Each row was made from one path, in order. Every step used is in the known rows, and no mark comes twice. Write each row's path.
Known rows
F-X: [-0.070  0.692 -0.583  1.469 -1.026 -1.519  2.603  0.698  0.407 -3.633
  0.678 -0.887 -1.678  3.744  0.309  2.541 -4.986  0.232]
N-F-X-Z: [ 2.052  0.190 -2.005  2.246 -1.213 -1.651  1.045  0.694 -1.159 -0.196
 -2.970 -0.871 -2.748  1.044 -0.792  2.537 -2.583  2.093]
Z-S-X-F-W: [ 2.056  1.461 -2.270  4.197 -2.569 -2.082 -4.935  0.441  1.427 -5.467
  1.145 -0.363 -2.374  1.065 -1.271  2.423 -2.085  2.146]
X-F-S-Z: [-1.032  4.232 -2.016  1.670 -1.613 -1.268 -1.052  0.252  0.063 -0.958
 -1.157 -1.502 -2.142 -1.674 -1.080  2.294  0.362  3.102]
F-W-X-Z-S: [ 2.850  5.163 -2.591  3.182 -1.549 -1.892 -1.879  0.819 -0.392  1.629
 -1.593 -0.648 -0.891  0.701 -0.110  3.006 -0.975  1.290]
X-Z-S-F: [ 4.498  4.629 -2.470  1.828  0.569 -1.975  0.304  0.366 -0.421 -0.613
 -1.748 -0.384 -0.510 -1.376 -1.971  2.889  0.630  1.348]
W-F-X-Z-S: [ 2.791  5.026 -2.656  2.694 -1.333 -2.023 -1.087  0.823 -0.366  1.259
 -1.407 -0.930 -1.351  0.617 -0.219  2.876 -0.700  1.379]
S-X: [ 0.092 -0.026  0.037  1.486  0.651 -1.535  0.778  0.168 -0.055 -4.504
  1.567 -0.891 -1.238  3.652 -0.784  2.727 -3.079 -0.158]
X-Z: [ 0.385  1.535 -1.032  2.109  0.409 -1.587  0.376  0.353 -0.958  2.668
 -3.185 -0.717 -1.574 -0.186 -1.474  2.105 -2.022  2.504]
F-N: [-0.202  2.216 -1.036  2.855  1.329 -1.404  3.803  0.312  3.066 -2.371
  0.297 -0.530 -0.739  1.424 -1.603  1.885 -5.223  1.931]
N-F-X: [ 0.962 -0.849 -1.893  1.931 -1.538 -1.704  1.236  0.569 -0.299 -4.431
 -0.322 -0.841 -2.733  2.746  0.711  2.960 -4.347  0.254]
S-X-F-N: [ 1.896  1.785 -1.166  2.871  1.184 -1.547  3.349  0.573  3.462 -5.779
  1.331 -0.250 -1.601  2.230 -2.393  1.893 -3.757  2.089]
W-X-Z-S: [ 2.662  5.438 -2.149  2.408 -0.447 -1.812 -0.501  0.820 -0.726  2.371
 -1.890 -0.692 -0.631  0.856  0.050  3.041 -0.783  0.817]
Z-S-X-F: [ 2.831  2.670 -1.265  1.908  0.585 -1.996 -1.335  0.612  0.616 -4.505
  0.876 -0.340 -1.781  1.761 -1.084  2.568 -0.535  0.743]
Z-S-X: [ 1.742  3.148 -0.704  1.728  0.589 -1.791 -0.351  0.393  0.025 -3.532
  1.549 -1.069 -0.541  3.048 -0.320  3.065 -1.662 -0.610]
N-F-W-X-Z-S: [ 3.332  4.377 -3.205  3.430 -1.793 -1.980 -2.561  0.757 -0.719  1.251
 -2.142 -0.643 -1.415  0.211  0.079  3.212 -0.719  1.293]
W-F-S: [-1.928  1.998 -3.234  3.012 -3.120 -1.211 -0.255 -0.026  0.167 -1.321
  0.291 -2.426 -2.292 -0.751  0.336  2.377 -1.839  1.843]

Write each row's path
[ 1.225  0.568 -1.952  3.333 -2.466 -1.495 -0.260  0.677 -0.684  0.377
 -1.987 -0.315 -2.259  1.811 -1.009  2.653 -2.773  2.419]
F-W-X-Z
[ 2.245  5.863 -1.935  2.355  0.456 -1.945 -1.426  0.603 -0.560  3.200
 -2.458 -0.922 -0.435 -0.708 -0.431  2.620 -0.448  1.371]
X-Z-S
[ 1.259  1.795 -1.301  2.102 -0.763 -1.228  1.418  0.438 -0.904 -0.448
 -1.580 -1.917 -1.674  0.795 -1.459  2.258 -1.197  1.953]
F-S-X-Z
[ 2.948  1.367 -1.569  1.755 -0.889 -1.594  2.704  0.747 -0.707 -1.027
 -2.173 -0.696 -1.934  1.117 -1.839  2.427 -1.986  2.151]
S-F-X-Z
[ 2.108  2.370 -1.691  2.634  1.324 -1.501  4.727  0.271  3.038 -4.252
  0.411 -0.206 -0.694  0.615 -2.717  2.156 -3.803  2.058]
S-F-N
[-0.740  1.692 -3.149  2.536 -1.893 -1.174  0.081  0.024 -0.559 -1.467
 -1.463 -2.616 -2.078 -1.725  0.914  2.501 -2.086  1.214]
N-F-S
[-2.013  4.143 -1.715  1.591 -1.551 -1.148 -0.481  0.111 -0.249  0.040
 -1.159 -1.798 -1.604 -1.351 -0.689  2.414 -0.427  2.636]
F-S-Z
[-0.200 -0.276 -1.816  3.478 -3.250 -1.483 -0.709  0.540  0.383 -3.701
  1.043 -0.059 -2.014  3.911  0.400  3.107 -4.706  0.716]
F-W-X
[ 2.582  2.722 -2.946  4.006 -2.445 -2.080 -3.762  0.196  1.010 -3.753
  0.197 -0.381 -1.266 -0.717 -1.489  2.718 -1.807  1.990]
Z-S-F-W
[ 3.390  3.010 -1.789  1.415 -1.110 -1.784  2.671  0.801  0.431 -4.852
  0.777 -0.706 -1.120  2.496 -0.461  3.012 -2.573 -0.002]
Z-S-F-X
[ 1.463  0.713 -0.636  1.917  0.303 -1.541  0.833  0.410 -0.985 -0.341
 -1.654 -0.904 -1.692  1.659 -1.831  2.375 -1.628  1.784]
S-X-Z
[ 4.777  4.325 -2.622  1.883 -0.052 -1.885  1.011  0.521 -0.541 -1.225
 -1.339 -0.222 -0.683 -0.262 -1.647  3.183  0.381  0.976]
W-X-Z-S-F
[ 2.236  0.818 -1.255  1.246 -1.031 -1.608  3.577  0.646  0.373 -5.589
  0.815 -0.567 -1.609  2.913 -0.825  2.787 -3.563  0.339]
S-F-X
[ 2.371  0.632 -2.283  3.190 -2.448 -1.546  0.112  0.641 -0.696 -0.639
 -1.971 -0.143 -2.209  1.433 -1.552  2.763 -2.141  2.461]
S-F-W-X-Z
[ 1.804  1.042 -1.945  2.301 -1.038 -1.327  0.678  0.368 -1.258 -0.863
 -2.074 -1.894 -2.203  0.297 -1.242  2.465 -0.898  1.968]
N-F-S-X-Z
